What can hang from each mark:
Q_695: Q_569
Q_66: Q_103
Q_692: Q_90
Q_215: Q_66 Q_210 Q_692
Q_404: Q_103
Q_709: Q_210
Q_303: Q_103
Q_103: Q_66 Q_303 Q_404 Q_645 Q_695
Q_300: Q_692

In the rows, zero is written as 128.
Known rows, with every way that one mark hangs from another:
Q_404[Q_103[Q_66 Q_303 Q_645 Q_695[Q_569]]]: [151 124 145 168  81  62  68 179  43 213 110 119 123 102 159 115 109 145]
Q_103[Q_404 Q_645 Q_695[Q_569]]: [141 144 147 152 108  79 105 183  56 177 126 122 116 113 148 117 128 120]
Q_103[Q_66 Q_645 Q_695[Q_569]]: [144 125 156 159 116  79  97 162  75 185 104 130 116 110 147 126 114 129]
Q_404[Q_103[Q_303]]: [134 126 116 138  93 111  99 146  96 155 133 117 135 120 140 116 122 143]
Q_404[Q_103[Q_303 Q_645 Q_695[Q_569]]]: [154 131 132 159  74  77  75 179  43 193 118 109 123 114 155 109 120 147]
Q_303[Q_103]: [135 132 121 149 127 113 130 153 104 131 132 125 138 118 136 121 118 132]
Q_215[Q_66[Q_103[Q_303 Q_645]] Q_210 Q_692[Q_90]]: [102  77 140 158  86 116 159 128  77 101 137 150  98 167 140 117 172 133]
Q_404[Q_103]: [134 127 117 130 104 130 121 124 114 143 130 119 129 122 134 122 129 128]
Q_709[Q_210]: [127 123 137 109 135 124 135 119 137 135 130 122 159 124 129 143 145 125]
Q_103[Q_66 Q_404 Q_645 Q_695]: [129 141 152 148 117  68 104 177  76 184 131 142 124 102 151 127 115 112]
Q_404[Q_103[Q_66 Q_303 Q_645]]: [140 127 137 147  87  73  84 166  86 181 121 125 135 112 154 122 105 126]
Q_404[Q_103[Q_66 Q_303]]: [131 119 129 147 100  95  92 144  96 175 126 129 136 109 144 121 110 142]
Q_300[Q_692[Q_90]]: [113 109 144 146 147 130 157 116 126 132 130 129 101 146 124 129 178 137]
Q_215[Q_210]: [116 114 142 135 123 145 151 115 124 127 141 134 128 138 125 134 149 131]
Q_66[Q_103[Q_303 Q_404 Q_645 Q_695[Q_569]]]: [151 141 130 157  82  77  74 200  33 170 124 121 127 109 142 109 120 138]
Q_300[Q_692]: [122 126 138 136 138 126 137 123 127 131 131 126 110 131 125 132 154 140]
Q_303[Q_103[Q_66 Q_404 Q_645 Q_695[Q_569]]]: [145 141 153 182 113  50  99 206  33 200 122 129 126  91 160 116 105 122]
Q_215[Q_66[Q_103[Q_404]] Q_210]: [105 106 120 127  98 140 154 122  89 101 140 144 118 128 121 115 149 118]
Q_215[Q_66[Q_103[Q_645 Q_695[Q_569]]] Q_210 Q_692[Q_90]]: [113  74 150 171  89 126 166 120  53 121 121 147  80 157 140 117 184 134]

Rows:
[130 144 126 159 122  92 119 181  61 161 147 132 133 101 146 114 121 134] => Q_303[Q_103[Q_404 Q_695]]
[133 144 145 160 119  61 116 193  76 169 131 134 138 102 156 124 102 104] => Q_303[Q_103[Q_66 Q_404 Q_645]]
[129 128 154 161 127  87 105 161  66 191 122 136 116  97 141 124 120 133] => Q_103[Q_66 Q_404 Q_695[Q_569]]
[148 148 140 173 106  65 106 208  31 179 129 119 126 103 157 110 118 125] => Q_303[Q_103[Q_404 Q_645 Q_695[Q_569]]]
[130 146 139 139 104  70  98 191  80 157 141 124 134 121 149 118 117 118] => Q_103[Q_303 Q_404 Q_645]
[136 116 149 165 117  81  83 162  67 192 114 132 122 104 143 121 111 160] => Q_103[Q_66 Q_303 Q_695[Q_569]]
[129 128 152 169 117  66  82 182  48 203 127 133 122  95 147 117 112 150] => Q_103[Q_66 Q_303 Q_404 Q_695[Q_569]]
[151 124 146 160  91  81  91 157  61 201 106 122 117 104 153 121 116 128] => Q_404[Q_103[Q_66 Q_645 Q_695[Q_569]]]
[138 136 160 168 104  43  75 203  38 208 122 130 123  99 158 117 108 135] => Q_103[Q_66 Q_303 Q_404 Q_645 Q_695[Q_569]]
[141 128 136 155  83  66  74 174  62 200 123 130 131 103 159 119 108 139] => Q_404[Q_103[Q_66 Q_303 Q_645 Q_695]]
[126 120 141 152 120  85  88 157  86 179 127 142 130 105 143 124 111 154] => Q_103[Q_66 Q_303 Q_695]
[142 133 142 165 116  71 104 181  70 176 121 138 134 100 155 123 103 128] => Q_303[Q_103[Q_66 Q_645 Q_695]]
[144 125 156 165 105  58  75 183  57 197 109 128 122 108 154 120 107 145] => Q_103[Q_66 Q_303 Q_645 Q_695[Q_569]]
[141 116 139 161 104 104  98 137  72 194 110 125 117 100 143 121 120 144] => Q_404[Q_103[Q_66 Q_695[Q_569]]]
[102  86 129 141  99 156 169  94 107  83 138 152 102 150 127 126 161 135] => Q_215[Q_66[Q_103] Q_210 Q_692]
[118 131 144 147 123  77  99 170  92 171 138 138 134 106 143 125 109 131] => Q_103[Q_66 Q_303 Q_404]
[104  78 141 158  91 131 170 115  72 108 134 157  88 159 140 119 183 129] => Q_215[Q_66[Q_103[Q_645 Q_695]] Q_210 Q_692[Q_90]]
[135 129 147 152 107  64  80 177  76 186 122 138 130 108 153 124 106 140] => Q_103[Q_66 Q_303 Q_645 Q_695]
[143 134 124 156  95  99  81 179  43 164 129 125 128 105 131 110 126 154] => Q_66[Q_103[Q_303 Q_404 Q_695[Q_569]]]
[148 132 143 157  99  74  82 182  55 177 117 118 122 120 149 114 119 146] => Q_103[Q_303 Q_645 Q_695[Q_569]]
[128 139 151 147 110  55  92 190  80 177 133 135 135 110 153 124 105 116] => Q_103[Q_66 Q_303 Q_404 Q_645]
[131 136 140 151 121 101 112 162  66 170 131 124 116 108 137 118 132 136] => Q_103[Q_404 Q_695[Q_569]]
[130 140 152 155 106  49  81 198  57 197 136 140 130 100 158 120 107 129] => Q_103[Q_66 Q_303 Q_404 Q_645 Q_695]
